Each row was made from one walk, in order. Every step used is in the known rows, and no mark comes twice. Write each row's walk.
Known rows
kivim > renap > bivav > nagov > teru > zofav > vufu: [  3  13   9  -6  -5   4  12   2   4 -36  -7  -3  11   9   5  29  -8   2
  13   7   0 -11  -7  -8  10 -21 -10   7]
vufu > zofav > bivav > nagov > teru: [  7  17   5   1 -23   6  14  13  10 -28  -1  -2   5   8 -12  20 -11  10
  -1  -6  15   4   5  -8  15 -15 -14   5]
vufu > nagov > teru > zofav > bivav: [ -6  13   4  -1 -16  14  16   7   3 -20   1 -16   1   7   4  35  -3   1
  -5  -8  23   3  -1   2  17 -26  -8  10]
bivav > nagov > vufu: [  6  13   2  11 -13   5  12  15   3 -25 -10  14   7   2   2  26  -3  -3
  -1  -1  10 -11  -5  -3   8   0  -6   0]
renap > bivav > nagov > teru > zofav > vufu: [  3  14   9  -7 -11   7  12  13   2 -29  -7  -8  12   6  -8  21  -5   7
  10   2   4  -4   0   1   5 -15 -10   7]
vufu > sigiv > vikadiz: [ -7   4  -1   2 -29   5   6   9   0 -13  -3  11   6   0   3  15   1  13
  -7 -14  18  18   6  15  19 -11 -16   1]
saka > vikadiz > kivim: [  3   9   1   1 -24   3  -7  10   3   3  12   9   4  10  -3   5  -3   2
  -9   0  13   7   7  19  11 -17 -18  -9]
teru > zofav: [  3  14   2  -3  -9  14   8  12   2 -20   1   1  18   6   0  19  14  -3
  -5  -5  17   4  -6   9  17 -21 -13   2]
zofav > bivav > nagov > teru > renap: [  5  11   5  11 -18   7  11   4  11 -34  -5   6  -7   8   7  34 -13   9
   6  -4  11   2  -1  -9  13 -23  -7   6]
vikadiz > saka: [ -1   6  -5   5 -13   1  11  15  -3 -11   9  16   3   7   1  26  -1   5
  -6  -8  17   7   2  13   6 -16 -20  -2]
nagov > vufu > sigiv > vikadiz > kivim > renap: [  3   4  -4  10 -18   1   1  -6   7  -4  -3  19  -6   6  17  24 -10  -4
  -7  -5  12  -3   5   8   5  -9 -17  -3]
zofav > vufu > nagov > bivav: [ -9   2  10   7 -19   3   8  18  -8 -19  -3   9  12   2   8  23   0   1
   2 -13  -3   7  12   8   3 -18   1  -6]
teru > nagov > vufu > sigiv > vikadiz: [ -9   4   8  19 -25   3   9   5  -6  -8 -16  15   3  -6   6  27  -3   2
  -3 -15  21   5  -2  11   6  -7  -8  -3]
nagov > vufu: [  6   6   1  11 -13   7   6  12   0 -12  -5  12   9   4  -1  24   6 -10
  -5  -3  20  -6  -6   7   4  -5  -6  -2]
nagov > teru > renap: [  5  11  -2  10 -19  11   3   3   4 -24  -1  10  -1   9   3  33   9  -1
  -2 -12  24   0 -12   1  17 -18  -4  12]
renap > bivav > nagov: [  1   8   4   4 -16   1  12  15   3 -29   2  12  15   4   3  13 -13  10
  11  -5  -3   8   3   1  10 -13 -11  -1]
vufu > zofav > bivav > nagov > teru > renap: [ 10  16   8   7 -20   8  12   5  17 -37  -6   0   1   9  -3  26  -6   8
   2 -11  10   2   0 -10  16 -21  -6   7]
vufu > sigiv: [ -9   2   2   6 -16   7   7  13  -4 -20   0  13   6   8   5  17  -5   7
  -4  -9  20  16   1  12  21 -12 -15   2]
kivim > renap > bivav: [  4   1   2   5 -11   2   5   0   0 -24   7  14  14   8  13  18  -7  -2
   9  -3   5   7  -6   2  13 -23 -13  -1]
renap > bivav > nagov > vufu > sigiv > vikadiz: [ -3   5   3  11 -26  -7  12   5   6 -19 -14  11   9  -3   5  15 -17  10
  10 -11   1   7   7   5   4   2 -11   0]
sigiv > vikadiz: [  4   9  -4   1 -28   8   4   9   2  -9   0  13   9  -1  -2  16  10   6
  -8 -12  15   8   4  11  13 -15 -13  -2]
bivav > nagov: [  1  13   1   4 -15   6  11  17   3 -30   0  15   8   3   3  19  -4   8
   0  -4   7   3  -1  -1  17 -11 -11   0]
vufu > nagov > teru > zofav: [ -7  18  -2  -1 -17  12  15   9   1 -22   2 -10   5   5   2  35   8  -2
  -7 -15  24  -3 -12   2  22 -16  -4  16]
kivim > renap > bivav > nagov > vufu: [  8   6   5  12  -8  -4  12   0   6 -31  -6  17  12   4  15  25 -15  -6
  15   1  -2 -12  -8 -10   5  -8  -8   0]
vikadiz > kivim > renap > bivav > nagov: [  7   9   1   3  -8  -1   7   2  10 -27  11  18   4  11  17  16 -24   4
  10   2 -12   3   5  -3   7 -21 -18  -4]
zofav > vufu > sigiv: [ -9  -4  10   3 -13   9   4  18  -9 -19  -5  11   4   9   2  16  -5   8
  -5   1  13  12   7  15  13 -11 -13  -4]
zofav > bivav > nagov > vufu > sigiv > vikadiz: [ -2   4   5  12 -25   1  14   7   7 -17 -17   8  -1  -2   7  22 -21  11
   1  -4   8   6  13   2   6  -6 -15  -7]

Which walk is each row?
[  3  13   8  -3  -7  12  17  13   7 -29  -3  -5  12   5   4  20  -9   6
   3   3   5   6   5  -1  13 -27 -17  -5]  teru > zofav > bivav > nagov
[  4  17  -1  10 -19   8   9   6   9 -37  -5  12  -3   8   5  35   0   6
   3 -11  14  -4 -10  -9  19 -13  -3  15]  bivav > nagov > teru > renap
[ -9   8  11   0 -14   8  12  15  -5 -22  -6  -3  19   1   8  23   9  -3
   3 -12  -2   4   7   9   6 -23   0  -4]  teru > zofav > vufu > nagov > bivav
[ -6   0   9  10 -18   6   8   4   0 -28  -3  -1  -1   9   9  33  -2   2
   6 -13   3   0  -1   6   7 -17   6   7]  zofav > vufu > nagov > teru > renap > bivav
[  1  19  -3   3 -21   6  10  15   2 -28   0  11   0   6  -4  28  -6   8
   1  -6  20  -2  -7  -5  17  -9 -10  13]  bivav > nagov > teru
[ 12  11  10  15 -14   0  13   3  18 -36 -12   8  18   4   2  17   1  -5
  10 -13  -6  -7  -5  -5   5  -5   1  -2]  teru > renap > bivav > nagov > vufu > zofav
[ -9  15   8  -5 -12  10  12  15  -1 -32 -14  -4   3   8  -4  28  -7  11
   0   0  14   0  -2   2  17 -10 -12  11]  bivav > nagov > teru > zofav > vufu > sigiv
[  7  13   9   4  -6  11  18  11   9 -26 -12  -5  10   2   4  25  -8  -4
   2   5   8  -7   1  -3   3 -17 -12  -7]  teru > zofav > bivav > nagov > vufu
[  5   6  18  18 -11   8  12   9   1 -13  -8   3  11   0  -4  22  -4  -9
  -2  -7  18   1   1   5   0 -20  -6 -13]  teru > nagov > vufu > zofav > bivav
[  9   9   5   8 -16 -10   0  -5  11 -11   2  12   6   7  12  12 -25  -5
  11   6  -6 -11   1   1   1  -9 -13  -8]  saka > vikadiz > kivim > renap > bivav > nagov > vufu
[  5  13   2  -4 -15  15   9   8   3 -16   1 -11   6   8  -5  28   0   1
  -3   0  28   5   0   5  12 -28 -17   6]  nagov > teru > zofav > bivav
[  5   6   0  10 -20   6   4   1   6 -24   2   7   4   9   4  26   0   2
   9 -13  15   7  -9   4  10 -19  -6  11]  nagov > teru > renap > bivav
[  6   7   8  12 -12   5  14  14   6 -22  -8   8   4   2   4  25 -16  -1
   3   5   8  -4   5  -3   1 -10 -10  -8]  zofav > bivav > nagov > vufu
[  7   3  -1   3  -7   2   1  -1   6 -13  15  16   6  13  16  14 -15  -3
   6   0  -1   6   4   7   4 -25 -19  -5]  vikadiz > kivim > renap > bivav
[  7   6   9   1 -18  10   9  13   6 -18   4   1  14   9  -7   9   0   3
  -6  -6  14  13   8   8  13 -23 -15  -9]  vufu > zofav > bivav
[ 12   8   2  11  -5  -2   7  -1  12 -21   2  18   3  10  17  21 -23  -7
  12   4  -8 -11   1  -4  -3 -12 -12  -5]  vikadiz > kivim > renap > bivav > nagov > vufu
[  0  11  -2   8 -24   1   7   8  12 -11  -9  17  -5   2   6  19 -15   8
  -5  -7   5   1  12   7   3   1 -15  -3]  bivav > nagov > vufu > sigiv > vikadiz > kivim
[ 11   6   9   9 -15   8   9  10   7 -13  -5   1  14   6  -8  16   2  -8
  -6  -3  17  -1   4   6   3 -13 -11 -10]  nagov > vufu > zofav > bivav
[  3  11  14  17 -13   7  10  10   0 -16 -10   9  16   0  -7  23   9 -12
  -5 -12  19  -6  -9   4   5 -11  -2  -5]  teru > nagov > vufu > zofav
[ -6   4   8  -8 -19  11   6  11  -1 -14 -12  -3  12   1  -2  16   9   9
  -9  -6  12  11   8  18  13 -16 -15  -4]  teru > zofav > vufu > sigiv > vikadiz
[  3  13   3   3 -20   6  12  13   4 -26  -1   4  -3   7  -1  29 -18  11
   4   0  17   4   4  -6  12 -18 -14   5]  zofav > bivav > nagov > teru
[  7   8  -4   3  -7   8   0   3   5 -15  13  19   0  14  16  21  -6  -4
  -6   1  10   0   2   4  11 -25 -18  -4]  vikadiz > kivim > renap
[ -7  13  -3   6 -23   8  10  10  -3 -19   5   3  -3   7   3  34   0   2
  -7 -15  24   0  -6   2  20 -10  -3  14]  vufu > nagov > teru
